Known rows, with every step that occurs
seda > zukifep > zevog: [ 15.3 -27.4 -25.6  -8.6  17.3 -29.9 -21.9 -24.9 -35.4 -11.1 -23.1  -7.2
   3.7 -11.0 -13.2  -6.9  35.7  -3.4 -22.1  24.8]
gisa > seda > mizam: [-19.4  12.0 -26.9 -13.8  -5.3 -19.6 -14.0 -13.7 -11.0  -9.9 -15.7  12.9
  15.9 -44.9  -2.5  28.0  27.9  -7.9 -19.9  37.0]
forur > seda > mizam > zevog > gisa: [-15.2  -4.1 -39.2   7.1   7.8 -23.7 -15.6 -25.7 -23.9  -9.5 -14.7  -2.4
 -17.9 -20.9   1.2   0.8  21.8   4.3 -71.9  14.2]
mizam > zevog > forur > seda: [ -2.6 -24.8 -42.1  15.0   7.4 -25.6 -13.9 -24.4 -19.6 -22.9 -19.0  -5.4
  -0.6 -13.9   4.0 -10.9  27.2 -17.2 -66.8   1.9]
mavag > zukifep: [  3.7 -12.2 -26.8 -10.6   3.3 -23.3 -21.4 -18.7 -15.7 -22.7 -13.5  -4.7
  -5.1 -23.3  -6.7  11.6  33.6 -21.6 -17.9  17.8]
seda > mizam: [ -1.1   5.1 -31.7 -16.1  -7.9 -21.1  -9.8 -19.8   2.2 -22.6 -15.5  19.4
  -0.9 -27.8  -2.9  15.5  28.4  -4.9 -34.5  31.9]
mizam > zevog > gisa: [ -8.4 -18.9 -31.4 -11.3 -15.7 -17.9 -18.6 -18.7 -16.2 -22.1 -12.0   0.0
  -1.4  -6.8   0.5  -8.2  26.3 -22.5 -35.2   0.5]
mizam > zevog > forur > seda > zukifep > kolob: [ -6.2 -32.8 -38.2  16.0  17.5 -32.9 -25.2 -27.0 -13.5 -34.3 -25.2 -13.4
 -20.4   6.1  -2.4 -18.2  31.3   3.0 -75.2  17.5]
zukifep > seda > gisa: [ -6.6 -25.0 -17.6 -14.4 -17.0 -27.7 -13.3 -21.9  -7.5 -22.8 -11.8 -18.3
  -6.8 -22.6  -1.1  -2.1  38.7 -20.7 -31.0  41.1]
zukifep > seda: [  1.1 -17.8 -17.1  -7.0  -8.0 -16.7 -11.2 -23.4   4.6 -23.6 -10.8 -18.6
  -8.3 -26.6   5.4   2.5  20.3 -29.3 -30.9  24.9]
kegi > gisa: [  3.6 -16.2 -29.4 -16.2   0.5 -12.4 -20.4 -17.8 -14.3 -18.7 -15.5  16.6
  21.0 -21.6  -2.6   4.9  29.1 -28.7 -20.4  20.0]
zevog > forur > seda > zukifep > kolob: [ -0.5 -24.0 -27.7  -1.3  25.1 -38.5 -25.2 -29.1 -29.8 -19.4 -28.5 -20.7
 -23.3  -2.1   3.8 -11.1  34.4  21.7 -66.6  33.9]
seda > gisa: [ -0.7 -16.3 -23.0 -28.9 -16.7 -32.4 -14.5 -19.8  -9.8 -24.9 -14.3   4.9
   4.7 -12.2  -4.6   0.2  46.8 -12.6 -24.4  31.0]
kolob > zukifep > zevog > forur > seda: [-14.6 -28.6 -35.3  16.5  11.5 -28.0 -12.1 -29.4 -53.5   7.7 -39.8 -11.2
   5.3  -4.2   1.7 -16.8  27.6 -10.6 -45.4  37.1]
zevog > gisa: [ -2.6  -9.9 -20.3 -28.5  -7.0 -22.6 -18.8 -21.4 -32.4  -7.5 -14.4  -7.3
  -4.9 -15.4   6.7  -0.5  29.2  -4.7 -28.9  16.4]
zevog > gisa > seda: [-21.8  -2.6 -16.7 -25.5  -5.0 -21.7 -23.2 -15.4 -46.6   4.6 -15.4 -13.4
  11.7 -31.5   6.8  12.0  29.1  -8.6 -14.6  21.2]
kegi > gisa > seda > mizam > zevog > forur: [-27.4  -9.6 -54.3  17.2  -6.4 -13.2 -21.0  -4.9 -42.5 -12.3 -21.8  32.5
  40.9 -47.1  -9.8  15.5  32.9 -25.3 -35.4  31.7]
zukifep > zevog: [  0.7 -17.8 -29.1 -13.1   2.8 -26.4 -14.6 -25.5 -22.7 -12.6 -20.3  -0.8
  14.8 -13.5 -11.4   4.5  29.1 -19.8 -20.0  27.6]
zukifep > zevog > forur: [  1.4 -23.9 -38.4  -4.3   3.6 -32.9 -14.6 -22.2 -52.4  -7.4 -27.9  -1.8
  18.2 -15.6  -8.5  -2.6  36.2  -8.8 -30.3  34.4]
mavag > zukifep > kolob: [-15.1 -11.4 -25.0 -14.1  -1.7 -26.7 -25.3 -21.3   3.6 -35.0 -17.1  -4.7
 -11.4  -6.9 -12.3  16.0  31.3 -16.5 -25.1  36.9]
kolob > zukifep: [ -9.9 -14.9 -19.6 -14.7 -23.2  -9.4 -10.0 -19.9   9.7 -21.5 -24.4  13.0
   2.8  -2.5   6.4  -9.2  25.4 -32.9 -13.1  22.2]
mizam > zevog: [ -1.4 -18.3 -33.5  -5.6 -15.5 -14.1 -13.3 -18.8  19.0 -39.4 -10.2  11.9
   6.9  -9.3  -5.0  -3.1  26.4 -38.6 -32.1  -0.4]
kegi > gisa > seda > zukifep > kolob: [-19.6 -17.1 -21.7 -14.3  11.0 -18.9 -36.2 -13.6 -22.0 -16.3 -22.5   3.3
  17.6 -20.4  -8.8  11.6  32.7 -13.0 -14.8  41.0]
gisa > seda > zukifep: [  1.5 -12.6 -15.9 -15.5   9.3 -21.4 -24.6 -14.8 -22.7 -11.9 -16.4  -7.1
   7.4 -30.0   0.3   6.1  35.6  -9.2 -11.7  16.7]
zukifep > zevog > gisa: [ -7.5 -16.8 -27.0 -18.1   3.5 -29.4 -20.0 -25.8 -57.5   4.7 -21.9 -12.6
   5.9 -11.3  -6.0  -1.3  30.5  -3.5 -25.2  30.0]

Rows
[-25.9  -2.7 -48.2  12.2 -13.6 -19.3 -14.5  -8.4 -24.9 -18.4 -20.4  20.9
  23.1 -41.4  -5.6  14.1  32.9 -16.6 -37.3  27.1]
gisa > seda > mizam > zevog > forur
[-20.9 -36.0 -35.0   8.4   1.6 -39.7 -14.4 -27.7 -66.8   7.9 -40.5 -11.6
   5.7   1.3  -4.2 -21.6  46.1  -2.5 -45.5  52.8]
kolob > zukifep > zevog > forur > seda > gisa
[-30.9   3.7 -31.2  -9.6   6.2 -29.2 -21.3 -18.0 -71.0  18.9 -24.1  -4.0
  17.2 -39.2 -10.5  23.3  30.0   8.2 -21.6  50.8]
zukifep > zevog > gisa > seda > mizam
[ 16.4 -33.6 -35.5   0.1  18.7 -35.9 -21.7 -22.4 -65.0  -5.3 -30.9  -6.4
   7.0 -12.8 -10.5 -12.9  42.6   7.1 -32.0  30.8]
seda > zukifep > zevog > forur
[-15.5  -9.0 -26.3 -13.6   1.3 -11.2 -24.7 -11.6 -28.5  -6.2 -15.4  10.6
  36.7 -38.5  -2.5  17.8  29.3 -34.5  -7.3  25.7]
kegi > gisa > seda
[ 14.7 -26.6 -25.4   4.0  40.9 -35.0 -22.4 -33.8 -43.9  -1.2 -23.3 -24.4
 -10.6 -10.8  -7.7  -8.7  30.8   7.3 -47.0  19.5]
forur > seda > zukifep > zevog
[  0.9 -18.1 -19.2 -21.8   2.7 -26.4 -24.2 -23.7   8.7 -35.6 -19.8  -1.4
 -14.1   2.4  -5.3  -2.7  32.6   0.2 -32.6  31.2]
seda > zukifep > kolob
[  3.8 -15.6 -32.4  -1.9  16.6 -31.2 -14.1 -26.9 -36.7  -9.4 -21.9 -13.8
  -4.5 -20.9  10.2  -4.9  29.7   1.3 -58.8  16.0]
zevog > forur > seda
[ -6.4 -29.9 -38.6   1.2  18.4 -49.3 -17.1 -28.5 -74.5   4.2 -29.8 -20.2
   7.4 -13.8  -8.9  -9.2  49.6  10.4 -56.5  45.2]
zukifep > zevog > forur > seda > gisa
[ -5.8 -10.0 -52.1   8.8 -15.6 -22.2  -9.1 -14.3 -10.7 -31.6 -20.1  26.6
   7.5 -23.8  -5.6   1.0  32.2 -12.4 -52.0  22.5]
seda > mizam > zevog > forur
[-20.7   5.7 -34.0  -7.4   1.8 -13.2 -21.4 -10.1 -29.1  -4.2 -17.6  25.0
  32.5 -51.0  -6.3  29.4  28.1 -17.1 -18.0  41.5]
kegi > gisa > seda > mizam
[ -2.7 -25.6 -32.3   1.7  20.2 -34.2 -26.7 -16.3 -79.3   7.9 -30.7 -12.8
  22.7 -30.6 -10.0  -0.4  42.5   3.7 -18.1  35.2]
gisa > seda > zukifep > zevog > forur
[-11.0 -18.3 -46.0  24.1 -16.2 -18.0  -8.0 -16.9  -8.4 -30.0 -17.4   4.9
  -4.5 -34.5  -2.2  -0.5  24.4 -19.0 -58.1  31.6]
zukifep > seda > mizam > zevog > forur
[ -1.2 -17.6 -22.0  -9.7  16.1 -14.5 -32.1 -11.1 -41.0  -4.0 -18.3   4.5
  24.9 -35.5  -4.0   6.6  35.1 -17.8  -8.3  21.8]
kegi > gisa > seda > zukifep
[  8.3 -27.2 -23.4 -14.1  17.0 -33.8 -27.7 -25.2 -69.5   6.5 -24.4 -18.4
  -6.5  -9.1  -8.3 -11.7  36.3  13.7 -25.3  25.4]
seda > zukifep > zevog > gisa
[-26.2  12.0 -25.6 -18.9  -4.9 -22.6 -20.2 -14.2 -46.9   6.4 -17.4   0.3
   6.8 -44.1   2.4  22.8  29.2   8.1 -24.7  38.8]
zevog > gisa > seda > mizam
[-12.3 -21.8 -50.1  36.7  -5.0 -21.8 -16.4 -14.2 -25.6 -27.6 -17.9  -3.6
 -13.2 -41.1 -11.1   7.6  29.2 -19.8 -53.5  34.0]
mavag > zukifep > seda > mizam > zevog > forur
[ 12.0 -34.8 -40.5  19.3  22.2 -29.0 -20.7 -23.9 -32.5 -22.4 -21.7 -11.1
 -13.4 -11.0   2.1 -22.3  34.1  -0.7 -67.0  -1.4]
mizam > zevog > forur > seda > zukifep
[ 18.4 -19.2 -19.0  -6.9  31.2 -28.4 -20.9 -29.4 -18.9 -13.4 -16.7 -19.1
 -20.6 -14.8   5.3  -8.6  29.3   7.7 -51.1   7.5]
forur > seda > zukifep
[-20.3  -9.1 -23.5   6.5 -24.1  -7.9  -4.6 -20.2  12.6 -16.9 -23.9   4.5
 -12.6 -24.9   5.9   1.1  16.9 -23.8 -31.4  49.3]
kolob > zukifep > seda > mizam
[-13.5 -21.6 -23.2  -4.1   1.3 -18.2 -30.5 -12.3 -41.4  -7.8 -14.4 -11.3
   2.0 -21.2  -1.2  -6.6  33.3  -9.6 -24.1   1.7]
mizam > zevog > gisa > seda > zukifep
[-26.2 -24.3 -44.0  31.1 -31.5  -6.8  -4.6 -15.1  -0.7 -25.2 -28.5  11.9
  -6.1 -19.9   2.4 -13.5  21.4 -31.6 -48.1  39.9]
kolob > zukifep > seda > mizam > zevog > forur
[ -1.8 -22.6 -32.3  -8.0   7.2 -43.2 -16.0 -25.2 -48.8  -8.9 -23.0 -13.9
  -3.2 -16.3   3.9  -8.6  48.4   9.2 -59.2  33.8]
zevog > forur > seda > gisa
[-32.0 -20.3 -22.9  -8.9  -4.8 -22.4 -34.2 -14.7 -23.2 -19.3 -18.6 -11.8
  -4.3  -4.9  -6.2  -2.5  30.8  -6.0 -30.6  21.0]
mizam > zevog > gisa > seda > zukifep > kolob
[-27.8 -11.7 -27.7  -8.8 -13.0 -15.4 -23.8 -12.9 -29.9 -10.0 -11.7  -5.6
  14.3 -23.8   0.7   3.9  27.2 -27.0 -22.8   5.0]
mizam > zevog > gisa > seda
[-19.4 -15.3 -37.6  22.4  -5.7 -19.2 -21.6 -17.1 -31.1 -16.2 -11.6 -16.0
 -25.3 -36.9  -8.4   8.2  23.8 -15.2 -49.1  28.9]
mavag > zukifep > seda > mizam > zevog > gisa
[-31.2   1.4 -34.8   3.5  15.8 -32.5 -29.6 -15.3 -86.6  21.2 -24.3 -13.5
   8.4 -46.6 -18.6  30.2  34.7   7.5 -16.1  52.9]
mavag > zukifep > zevog > gisa > seda > mizam
[-26.0 -11.2 -12.0 -25.7   4.8 -28.5 -34.6 -17.7 -39.0  -5.3 -21.6 -20.5
  -6.5 -12.8  -0.3   5.2  33.4  12.5 -23.7  37.2]
zevog > gisa > seda > zukifep > kolob
[  7.3 -27.1 -22.8  -1.9  41.5 -38.5 -28.1 -33.3 -77.9  16.4 -25.8 -36.9
 -19.2 -10.5  -2.4 -13.7  30.9  24.4 -51.0  22.2]
forur > seda > zukifep > zevog > gisa
